What can hang from each mark:
zate: fugep geli
satim: fugep guki
lagur: guki
fugep: lagur zate
pafiv: zemi
guki: bafo tafov zemi
bafo: guki pafiv
geli: lagur
zemi: guki pafiv

Each row was made from one small tree. Brackets hold a mark, then the marks that hang from it, in alphabetical order. Every link used is in the known rows. Write each row's tree.
Known rows:
{zate {fugep {lagur {guki bafo}}}}: [-1.22 -1.47 -2.65  2.89  1.09 -1.11  0.43  0.20  2.64 -0.95  0.65  1.54
 -1.04  2.00  0.37  1.96  0.77  0.39 -0.62 -0.91 -0.06]
{guki bafo {zemi pafiv}}: [-2.31  2.01  2.22 -7.27  1.78  3.12  2.09 -2.27  0.85  2.13 -1.65 -0.45
  0.08 -7.79 -0.48 -0.51 -3.27  1.55  6.96  2.23 -1.88]
{zate {fugep {lagur {guki bafo zemi}}} geli}: [-1.45 -0.10 -4.50  3.92 -0.26 -0.20  0.79 -1.97  3.10 -1.76  2.25  2.58
  0.10  1.98 -1.50  2.51  1.62 -1.15 -1.34 -1.65  0.32]
{satim guki}: [ 0.32 -1.88  1.57  1.84 -0.78 -1.19  0.21  1.13  0.34  2.65 -0.57 -2.35
 -0.43  4.64  2.28 -2.35  1.23  0.08  0.84 -1.43 -0.30]
{fugep {lagur {guki tafov {zemi pafiv}}} {zate geli}}: [ 1.64 -0.48 -1.10  2.26 -2.46  0.38  0.63 -0.02 -0.20 -2.27  2.65 -0.43
 -0.04 -2.45 -2.28  0.98  2.93  0.06 -1.97 -3.06  0.26]
{guki bafo zemi}: [-1.79  1.72  2.75 -5.33  1.51  2.70  1.69 -2.77  1.19  2.05 -1.24 -0.46
  1.30 -4.92 -0.29  1.13 -3.46 -0.37  4.23  2.15 -1.25]
{pafiv zemi}: [-0.69  0.69  1.10 -0.72 -0.89 -2.56  0.92  0.86  1.16  2.04 -1.22 -2.08
 -0.60 -2.64  1.89 -2.63  0.53 -0.46  1.34  0.32 -4.09]
{zemi {guki bafo}}: [-1.99  1.33 -0.35 -1.58  3.05  1.55 -0.89  0.91 -2.54  1.87 -0.20 -1.71
 -1.22 -3.30  0.11 -0.29 -3.07 -0.66  5.19  1.76 -1.45]
{geli {lagur {guki {bafo pafiv} tafov zemi}}}: [ 0.15  0.96  1.26 -4.34  3.84  2.87 -1.84 -0.04 -1.59  1.00 -1.87  1.25
  1.56  0.23  0.18  1.73 -3.49  1.69  1.55  2.49  1.40]
{geli lagur}: [ 2.87  0.08  1.90  3.66  0.59 -3.08 -2.86  1.92 -1.53  1.60 -0.94  0.12
  0.15  3.30  2.06 -1.02  0.50  0.64  0.26 -1.64 -0.54]
{pafiv {zemi {guki tafov}}}: [-2.52  1.94 -1.09 -3.08  0.69 -1.33 -0.01  2.92 -1.52  2.00 -1.04 -3.21
 -0.81 -5.15 -0.51 -1.23 -3.06 -0.27  1.97  1.73 -3.85]
{satim fugep {guki tafov zemi}}: [-0.86  0.44  2.08 -3.80 -3.55 -0.40  1.35  0.04  0.25  1.30 -2.00 -1.34
  1.20  2.15 -1.12 -1.23 -1.76 -0.23 -2.58  1.81  1.65]
{geli {lagur {guki {bafo pafiv} zemi}}}: [ 0.48  0.80  1.33 -2.39  3.82  3.37 -2.34 -0.62 -0.91  1.59 -1.23  1.72
  0.93  1.35  1.55  0.50 -1.49  1.30  2.64  2.13  1.47]
{fugep {lagur guki} zate}: [ 2.68 -2.39  0.78  5.37 -1.61 -0.78 -0.52  1.14  0.05 -1.34  2.24 -0.86
 -1.08  1.11  1.06  0.12  4.51 -0.35 -2.32 -3.11  0.29]
{satim {fugep lagur zate} {guki bafo tafov}}: [ 0.65 -3.12  2.22  0.01 -4.60 -0.35  2.33  0.01  0.28 -1.61 -0.18 -2.32
  0.97  1.54 -0.14 -1.23 -0.92 -0.22 -6.27  0.03  3.08]
{zate {fugep lagur} geli}: [ 0.31 -0.52 -3.57  8.02 -2.20 -4.67  0.46 -0.41  2.75 -2.00  2.28  1.18
 -0.63  2.95 -0.18  0.15  3.50 -1.51 -2.65 -3.98 -0.96]
{zate {fugep {lagur guki}} geli}: [-0.01 -0.86 -4.86  7.44 -1.10 -3.07 -0.15 -0.25  2.34 -2.13  2.52  2.20
 -1.03  4.58 -0.55  1.12  4.08 -1.25 -2.49 -3.34 -0.31]
{satim {fugep lagur} {guki bafo tafov {zemi pafiv}}}: [-2.18 -0.50  0.56 -5.46 -2.62  2.71  3.27 -1.72  0.79  0.22 -0.96 -1.94
  0.65 -2.89 -1.26 -1.27 -3.26  2.31 -2.06  2.15  2.53]
{lagur guki}: [ 0.67 -0.10  0.16  0.77  1.57 -0.34 -1.10  0.76 -0.94  1.15 -0.40  0.57
 -1.62  2.96  1.09  0.12  2.19 -0.22  2.33 -0.20 -1.16]
{bafo {guki tafov} {pafiv zemi}}: [-3.80  0.82  0.21 -5.86  2.83  0.65  1.71 -0.38 -0.50  2.07 -0.91 -2.87
 -0.71 -5.55  4.04 -5.14 -1.46  1.09  1.52  3.50 -3.32]
{fugep lagur zate}: [ 3.02 -2.03  2.36  6.18 -3.04 -2.80  0.25  0.96  0.51 -1.21  1.95 -2.21
 -0.53 -1.00  1.45 -1.20  3.76 -0.55 -2.49 -3.91 -0.59]
{lagur {guki {bafo pafiv}}}: [-0.79 -0.12  1.15 -3.05  3.85  2.89  0.15 -1.46 -0.33  0.54 -1.23  0.67
 -1.19  0.11  2.20 -0.69  0.33  0.25  4.17  2.51 -0.23]

Which tree is each row?
[-1.79  2.32 -1.37 -3.87  2.18 -0.93 -0.74  3.75 -3.94  1.46 -1.13 -2.53
 -2.71 -6.45 -1.55 -1.83 -2.79  2.08  6.36  0.74 -2.76] => {zemi {guki tafov} pafiv}
[-0.68  0.05 -4.65  5.53 -1.04 -1.65  0.04 -0.97  2.93 -1.60  2.57  2.43
 -0.33  3.23 -1.37  1.89  3.25 -1.24 -2.00 -2.65 -0.01] => {zate {fugep {lagur {guki zemi}}} geli}
[ 3.11 -0.22  1.47  2.95 -3.35 -1.95 -1.39 -0.16 -1.12 -1.91  0.15  2.32
  0.16  3.99 -0.10 -1.46  2.79 -2.48 -3.00 -0.06  1.85] => {satim {fugep {zate {geli {lagur {guki bafo}}}}}}
[ 1.52  0.14 -2.49  7.07 -0.96 -5.46 -2.22  1.42  1.34 -0.74  0.54  2.93
  0.43  6.16 -0.10  0.20  1.86 -1.37 -1.58 -3.12 -0.43] => {zate fugep {geli lagur}}
[ 1.62  0.76  0.49  0.55  2.03  0.75 -3.34  1.21 -1.34  2.04 -0.60  1.61
  0.51  3.63  0.67  1.12  0.00  0.94  1.17 -0.02  0.65] => {geli {lagur {guki zemi}}}
[ 2.27 -2.29 -0.70  5.59 -1.67  0.64  0.41 -1.23  0.17 -2.52  3.22 -0.04
 -0.20  0.72  0.06  0.66  3.95 -1.54 -2.72 -3.02  0.78] => {fugep {lagur {guki bafo}} {zate geli}}
[ 1.91 -0.72 -1.12  4.13 -2.42  0.83  0.08 -0.62  0.44 -1.64  3.38  0.02
 -0.59 -1.41 -0.95 -0.27  4.90 -0.38 -0.85 -3.41  0.35] => {fugep {lagur {guki {zemi pafiv}}} {zate geli}}
[ 0.16  1.06 -0.37 -1.49 -2.34 -0.22  0.78 -0.63 -0.56 -1.10 -0.24  0.32
 -1.43 -1.88 -1.01 -0.94  1.29  1.23 -1.77  0.99  0.77] => {satim {fugep {lagur {guki tafov {zemi pafiv}}}}}
[-1.86 -0.76  1.06 -3.89 -2.90  2.42  2.92 -2.09  1.01  0.09 -0.66 -1.93
  1.70 -0.57 -1.13  0.02 -3.35  0.73 -4.32  2.10  3.02] => {satim {fugep lagur} {guki bafo tafov zemi}}
[ 0.09  0.06  0.55 -3.25  3.46  1.24 -1.50  1.01 -1.54  0.72 -2.16  0.57
  0.76  0.60  1.45  0.23 -2.86  1.67  0.40  2.37  0.08] => {geli {lagur {guki {bafo {pafiv zemi}} tafov}}}
[ 2.34 -0.72  1.25  2.23 -0.58 -0.42 -1.17  0.26 -0.09 -0.91  0.54  0.68
  0.80  1.10  1.45 -1.97  2.36 -1.62 -0.45 -0.74 -0.07] => {fugep {zate {geli {lagur {guki {bafo {pafiv zemi}}}}}}}
[ 0.39  0.77  0.33 -2.81  3.24  2.81 -2.20  0.27 -1.32  2.02 -1.14  1.78
  0.31  0.20  0.33  0.86 -1.85  2.17  3.57  1.27  0.67] => {geli {lagur {guki bafo {zemi pafiv}}}}
[ 0.35  0.70  0.77 -3.41  3.09  2.11 -1.98  0.58 -1.82  1.33 -1.58  1.33
  1.70  0.92 -0.81  3.10 -3.94  1.37  0.72  1.53  0.94] => {geli {lagur {guki bafo tafov zemi}}}
[-2.69  1.80  0.37 -5.18  4.09  1.91 -0.09  0.93 -3.06  0.67 -1.51 -2.40
 -0.78 -5.56 -0.17 -0.53 -4.97  0.19  4.79  3.31 -1.07] => {zemi {guki {bafo pafiv} tafov}}
[ 1.23 -0.05 -3.76  6.48  0.16 -3.86 -2.87  1.53  0.86 -0.87  0.85  4.02
  0.07  7.93 -0.44  1.27  2.50 -1.21 -1.39 -2.54  0.29] => {zate fugep {geli {lagur guki}}}
[ 1.75 -1.08  2.00  1.60 -2.59  0.13  0.48 -1.23  0.26 -2.60  0.50  0.44
 -1.12  0.20  1.58 -2.51  3.58 -0.80 -3.03  0.84  2.18] => {satim {fugep {lagur {guki {bafo pafiv}}} zate}}
[ 0.58 -1.63  2.91 -1.91 -3.77 -0.29  2.04 -1.02  0.13 -1.81 -1.14 -1.12
  1.25  2.38  0.21 -3.33 -0.15 -1.72 -3.59  1.49  2.94] => {satim {fugep {zate geli}} {guki {bafo pafiv} tafov}}
[ 0.54 -1.31  1.08 -0.90 -0.57  2.35  1.16 -0.37  0.25 -1.53  1.24 -1.01
  0.96 -3.26 -1.45  3.01 -0.61  0.18 -2.04 -0.65  0.89] => {fugep {lagur {guki bafo tafov zemi}} zate}
[-0.97  0.22 -4.66  4.04 -1.04 -2.07  0.47 -0.49  2.37 -2.11  2.02  2.04
  0.16  2.30 -2.48  2.91  1.59 -0.92 -2.81 -2.36 -0.06] => {zate {fugep {lagur {guki tafov zemi}}} geli}
[-2.26  2.07  2.80 -8.31  1.50  2.05  2.48 -1.81  0.04  1.03 -2.31 -1.28
  2.24 -6.67 -2.34  3.08 -6.57  0.20  2.47  2.75 -1.38] => {guki bafo tafov zemi}
[-0.94  1.50  0.39 -4.53  1.65  1.33 -0.11  0.41 -0.95  1.17 -1.27  0.18
  0.33 -0.71 -2.00  2.84 -1.67  0.29  1.85  1.38 -0.87] => {lagur {guki tafov zemi}}
